Each row was made from one small tree. The marks that hang from a mark follow it in brackets, in the order of their numbers. Every link used is in the known rows. Write each row's tree.
Known rows
z333{z263{z87 z944} z300{z419{z185}} z603}: [-21 -16 -16   0  -5 -11  10  -6 -27   0 -26  -4 -11   6   7   9  -3   9
   9  -5  -6  -2  -8  -5  11  15 -27  20 -32   0  -9   7 -13 -15   2  -5]
z87{z263{z333 z419}}: [  6   3   7  -9   6  -5   9   1  17  -3  14   3   9  -3  -3  -6   1  -1
  11   9  -1   3  -9  -3  -1  -4   3  -9  -5  10   4   5   2 -15  -2   6]
z185{z333{z603} z595}: [10  2 -1 23  5  1  9  3 21  5 -6  1 -2 -2  2  3  5  5  7  1 -1  0 -3  5
  1 -2  3  0 20 -5  7 -4 10 19 -5 -4]
z87{z595{z300}}: [ 4  8 12  4  7  9 -2  7 11 -6  5 -7  4 -1 -3  6  0 -2 -4  4  1  6  7  6
 -4 -5 -1 -9 23  7 24 -2  4  7 -6 13]
z185{z595{z87{z263{z944}} z300{z333}}}: [  9   4  -3 -12   3   3   2   1  -6   4   1  -1  -2   1   0 -23   4   0
  -7  -1  12   2  -1   5 -11 -10   0   1   0  -2  20 -11   3   0   2   5]
z300{z333 z419{z185 z263{z944} z603} z595{z87}}: [-14   5   3 -32   3  -3 -22   7 -27  -1 -12   3  -5   6   7  -7 -10   7
  -5 -12   8  11  -1   6  -1   8  11  12   3   0 -42 -13  -5  -6  20  -5]
z419{z185{z333{z300}} z263}: [ -6   1   2  -4   1   7  -8   8  12   2 -20  -3  -6   2  -4  20   4  -4
  -9  -4   4   2 -12   2   0   0  -4  -4 -12   8 -23   0   4  13  10  -5]
z263{z185{z595{z87}} z333{z300} z419{z603} z944}: [  9  -4  -5  -4  -4 -13   7  -9 -23   3  -4   6   0  -2  -5 -21  -1  12
  11   4  -8  -9  15  -1  11  -2   9   0 -11 -11  -3  -4  -4 -15  -4   4]
z185{z333{z300 z603} z419{z263{z87 z944}} z595}: [ -6  -7  -8  10 -10  -9  15  -8 -12   6 -19   6 -25  -3   0  -7   0  14
  -5  -5  -1 -12 -17  -2   1   1   3  12 -21 -21  -3   4   5  12   4 -10]
z944{z263{z87 z185{z419{z603}}} z595{z300{z333}}}: [ 17   4   2 -13 -10   3 -10 -14 -10   2  23   3  -6  -8  -7 -16  -7 -11
  -8   0   1  -7  10  -6  -2  -1  12  -2   7 -15 -17  -5  -3  -9  -2 -13]
z300{z595}: [-4  3 13 -2  9  4 -4  6  7 -2 13 -3  9 -1  2 16 -5 -3  6  1  0  6 -3  4
  1  0 -1 -2 19  8 17  0  3  6  0  9]
z419{z185{z595} z603{z333{z263{z87 z944} z300}}}: [ -9  -9 -13 -10  -2  -5   4   2 -24   4 -15   4 -19   4  -1  19  -2   8
   6  -8   3  -2   6  -4   2   1   1   7 -26  -2 -23 -10  -1  -2   7  -3]
z87{z595}: [ 6  8 11  2  8  3 -3  9 16 -7  5 -2 11  0 -1 19 -1  4 -4  4 -1  5  5  4
 -1 -2  2 -6 25  3 23  1  8  3 -5  9]
z185{z333{z603}}: [  1   1  -1  19   6   1   6   5  22   3  -4  -2   3  -1   4   6   6  -1
  10   1  -4   2  -6   4   4   1 -13   1  18  -6  10   2   4  11  -8   0]
z263{z419{z185{z595{z87}} z603{z333{z300}}} z944}: [ -2 -11  -8   7  -2  -5 -10   2 -21   0 -17   4  -3   2  -2  -4   1   5
  -5  -6  -1   2  10   3   3  -1   7   3 -14  -1 -17 -13  -2   2   1   5]
z944{z263{z87 z185 z419{z603}} z595}: [ 14   4  -2  -7  -5  -6  -8 -14 -10  -5  22   5   9  -5  -9  10 -12  -2
  -6   4  -8  -5  11   0   2   0  19  -5  11  -6 -33  11  -4 -20  -5  -6]
z263{z87 z419{z603} z944}: [  0  -5   2   5   4 -14   3  -1 -19  -2  12   3  -4  -1  -2   6  -4  11
  -8  -2 -11   5   5   4   8  -2   7   9  11  -9  -9  14  -5 -15  -4  13]
z300{z333 z595}: [  1   4  19 -17  10   6  -4   8   4   2  15   0   6  -1   4   3  -3  -6
  12  -2   2   7  -2   2   1   2 -10   0  22   5  12 -11   5   4   3   6]
z87{z595{z185{z419} z300{z333{z263}}}}: [ -1   4   5 -12  -6  12   3  -1  -4  -2   5  -5  -1   3   5 -22   8 -12
  -2   4   7  -2  15  -1 -10   2  -6  -8  -4  -7  32   2   1  10   3  -4]
z185{z419 z595{z87{z263{z944}} z300{z333}}}: [  8  -1  -3  -3  -4   0   3  -3  -6   3   4   1  -4  -1   1 -33   6   1
 -15  -1  12  -2  -3   1 -13  -9   7   5 -10 -10  29 -11   5   3   4   0]
z595{z87}: [  0   2   4   4   4   5 -12   5  13  -2   3  -5  20   4   2  11   2  -7
  -6   2  -4   7   5   7   1  -4  -9   0   7   2  31   7  -1   0  -7  12]
z185{z333{z263{z87 z419} z603} z595{z300}}: [ -4  -5  -1   7  -3   0  19 -11 -15   5   2   0 -10  -1   3 -16   6  -3
  11   2  -6  -1   4   6  -5  -1  -2  -1 -10  -5  -4   1  -3   3   0  -3]
z944{z595}: [10  3 11 14  5  4 -2  4 29 -3 17 -4  6 -3 -3 19 -4 -6 -4  3 -2  0 -5 -2
  2 -1  0 -6 29 11 16  6  6  9 -5  4]
z603{z333 z419}: [-4 -5 10 16  0  4 -7 16 24 -2 16  2  9 -1  0  8  6 -9  0 -3 -2  4  0 -9
 -4  0  0 -3 -2 18  9 -4  2  7 -9 17]
z419{z185{z333} z263{z944{z595}}}: [  6   1  -2   0   4 -10   1   7  15   3   5   3 -15   0  -6  18   0   2
 -18  -4   7  -6 -13  -4  -6  -4  23  -8  11   0 -27   4  12  19  12  -8]
z333{z185{z595} z263{z87} z300{z419}}: [-12 -10  -5   0  -9   8  10  -8 -18  -1 -16  -2   1   5   4  12  -2   1
  14  -2  -4  -3   7  -5   3  12 -30  15 -40  12   7   3  -6 -15   7  -8]
z263{z333{z300}}: [  1  -1  10  -3   4   5   5   5  22   3   0  -3   1  -3  -3   5   1  -6
  18   6  -6   0  -3  -6  11   2 -21  -5  -3   8  19   0   0  -4  -6   8]
z263{z419{z185{z333} z603}}: [  5  -1   3  13   6  -4  -8   5   5  -2   1   2   0  -1  -2   8   7   2
  -9  -2  -2   9   6   6   3  -3  15  -2  15  -1 -33  -2   2   3   3  -3]
z300{z419{z603} z595}: [ -8   5  10   6   5   7 -12   6   3  -5   5  -2   6  -1   4   8  -9   5
  12  -3  -1  11   3   8   4   8   1   8  24  13 -16  -7  -2  -6   4   3]
z595{z87{z263{z944}} z185}: [  0   4 -19  -2  -1  -3  -4   0  -5  -4  -3  -2  15   7   3   1   4   2
 -12   2   5   1   2   5  -7  -9  -2   0  -9  -7  29  19  -4  -3  -5   7]
z603{z419{z185{z595{z87}} z263{z333{z300}}}}: [ -6   2   8 -13  -7   4 -15   5   6  -1 -21   3  -2   4  -4  -1   2   1
 -18  -2   2   0  -6  -8  -2  -2  15  -6 -29  15 -15  -8  -1   4   4   1]
z944{z263{z185{z333}} z595}: [ 20   6  -8   2  -3  -1  -1  -5  25   4  23   3   9  -6  -8  11   0 -12
   2   6   2 -11   5  -5  -6  -3  11 -13  13  -6 -14   1   9   2  -2 -12]
z87{z263{z944}}: [  2   2  -7   4   7  -6   9   6  12  -2   6  -2   3   0  -1  15   0   7
  -6   1   5   0 -13  -1  -3  -6  -2   2   4   2  15  10   4  -4  -2   7]

Write each row's tree
[ -6  -9   0 -15  -1  -7  13  -8 -27   2  10   6  -9   1   2   2  -3  -1
   3  -3  -7  -5   8  -9   4  10 -17   8   0  -8 -15   7  -4 -20   4 -10] | z300{z333{z185 z263{z87 z419{z603} z944{z595}}}}
[ -5  -5   2   5   2   0  12   2  14   3  15  -2   7   0   2   3  10 -11
   8   4  -4   0   3   2  -4   2  -7  -5  -4   3  -2   7   2  -2   4   0] | z185{z333{z263{z419}}}
[  7  -4   9  -4  -2 -11  13  -4  -2   4  28   3 -18  -8  -5 -20  -6   1
  15   4  -5  -4   1 -11   1   0   2  -1   0   5   2   1  -1 -11   0   7] | z263{z87 z333 z944{z595{z300{z419}}}}
[-16  -7 -10  -2 -14  11  -4  -5 -15   0  -9  -1  -3   3   4   3   3  -9
  12  -3  -3  -2  12  -3   1   5 -17   5 -35  -6   9   8  -9  -3  -2  -2] | z595{z185{z419{z603{z333{z263{z87} z300}}}}}
[-25  -1   6 -18  -2   8  -6   2  -6   1  -5  -1  13   5  15 -10   2 -10
   7  -3  -2   5  -5  -1  -1  12 -22   7   0   4  11 -12  -8  -6  -5   1] | z300{z333{z263 z603{z419}} z595{z87}}
[  4   3  -2  22  -4   6 -11   1   8  -5   0  -4   5   2   2   2   3   0
 -12   0  -2   3  10   2   4  -2   9   2  11  -9  15  16  -2  12  -4   0] | z595{z185{z419{z603}}}
[  4   8   2  -7   3   3 -18   6   1  -2 -16  -1   8   8  -1  17  -3   1
 -23  -3   5   5  -1   8  -7  -7  23  -4  -7   7  -5   4   3  15  11  -1] | z419{z185{z595{z87}} z263}
[ 14  -1  -2   5   3  -4  -7  -2   7  -3   6   1   8   1  -5  10  -1  -4
 -21   2   2   1   3  -1  -4  -4  23  -7  -1   4 -22   4   3   6   5  -5] | z944{z263{z419{z185{z595}}}}
[  4  -3 -15   3  -7 -14   2  -6 -11  -2   6   2  16   1   1  -6   3   8
 -12   1   4  -9  -2   0  -6  -6  12   6 -23 -15  35   9  -1 -11  -2   1] | z595{z87{z263{z185{z419} z944}}}
[  7  -1   7  11   1  -2  -6   8   6  -1 -12   4  -3   2   4  -3   5   6
 -15  -6   1   4  -7  -8   3   4  10   4  10   7  -8 -14   3  16  -5  -3] | z300{z333{z603{z419{z185{z595}}}}}
[ -5   4 -13  -8  -5 -10  -4  -7 -26  -4   3   4   9   0   3  -4  -5  15
  -6  -2   7  -3   1   5  -5  -4  19   9  -5 -17   9  -3  -2 -15   2  -3] | z300{z595{z87{z263{z185{z419{z603}} z944}}}}
[-25   2   0  -8  -6  12 -11  -2  -6   0 -29  -3   4   1   9  -9  -4  -3
  19  -4   0   4 -13  11   0  13 -24   9 -10   5 -16 -10  -6  -1   6  -6] | z185{z333{z300{z419{z263} z595{z87}} z603}}
[  6   3  -2   9   4   1   9   0  14  -3  15  -5  -7  -5  -6   3  -3   0
 -10   3   8  -3 -14  -3  -7  -7   1  -7  15  10  11   4   4   2  -2   5] | z87{z263{z944{z595{z300}}}}
[  6  -1   2 -13  -2  -5  11  -6  -2  -2   3   3  11  -5  -6  -8   0   1
  21   8  -2  -6  -6  -5   5  -1  -6  -8 -25   9   4   3  -3 -22  -4   3] | z87{z263{z185 z333{z300} z419}}
[  7   4   6  10   3  11  -8   1   6   1   2  -7   9   2  -1  -6   3  -7
  -9   2   0   6  10   9  -5 -10   2  -4   7   6  29  -2   0  12  -3  11] | z185{z595{z87 z300}}
[ 11   1   6   4   7   1  12   3  13   4   3   4   2   1  -2   5   1   1
  13   6  -3  -3   9 -10   4  -3  -3  -6  -3   3  22   0   7   6   0  -2] | z263{z333{z185{z595}}}
[-16   6   4  -1  -7  15 -16  -2 -10  -6 -18  -5  -5   1   2   4  -7   0
  -6  -4   3   1  -4   5   3   5   1   2  -4   0  -8   9  -5  12   8  -5] | z333{z300{z595{z185{z419{z263 z603}}}}}
[  0  -5  -3  -6   6 -18  19  -1  -6   6   5   6 -10  -1   2  -2  -3  10
  18   4 -11  -3  -5  -8  12   0  -7   5   1 -15  18  10  -2  -8 -11   8] | z263{z87 z333{z603} z944}
[-13   0  -8 -15  -3   7 -23  -7 -12  -1 -14   0   8  -1   0   1   0  -9
  -8  -1   2   6   7   9  -1   3  -3  -1  -4  -7 -45 -15  -5 -11   3 -11] | z944{z263{z419{z185{z333{z300{z595{z87}}}} z603}}}
[-12  -5   1  26  -5   7   2   4  21   0 -15  -2  -1  -3   3   1  10  -1
   1  -2  -6  -1 -12  -5   7   7 -24   6   2   5   2  -5  -1   6 -15   3] | z185{z333{z300 z603{z419}}}
[  7   7   4 -10   9   1  -6   9 -12   4 -11   0 -26   3  -5  -5  -4   7
 -19  -9  11   4  -2   2  -2  -5  23  -2  13   0 -37  -9   3  19  15  -3] | z419{z185{z595{z300{z333}}} z263{z944} z603}
[  2   3  -5  -9  -1  -5   8 -12 -16  -1  -3   0  15   0   1 -32   1  -2
  19   9  -4  -1   0   3   0  -4  -4  -9 -19  -1  15   3 -12 -17 -11   4] | z595{z87{z263{z185 z333{z603} z419}} z300}
[  4   3  -5   4   6  -6  21  -4  15   2   5  -1 -16  -6  -3 -14  -5   3
  12   7   3  -7 -20 -10   0  -2  -8 -10  14   1  10   0   1   0  -9  -1] | z87{z263{z333{z603} z944{z595{z300}}}}
[  6 -12  -8  21  -6 -15  19 -11  -7   3   0   3  -6  -8  -3 -10   2   5
  12   2  -9 -17  -7  -5  10   7 -10   0   6  -9  -3   2   1   2  -9  -6] | z263{z185{z333{z300 z603}} z419 z944{z595}}
[  4   5  -6   6   4   3   0   5  11   3  -8   0  -9   4   0  19   6   3
  -5  -2   7   3   8   4  -4  -2  19  -3   8  -1 -31  -8   8  11  11 -15] | z419{z185{z333{z263} z595} z603}
[  0   6   2  -1  -6  18  -6  -2   5  -1   6  -8  -6   1   3 -19  -1 -15
  11  -1   4   3  13   0  -2  10 -13  -2  15  13 -17  -1  -8   1   5 -10] | z944{z595{z185 z300{z333{z263} z419{z603}}}}
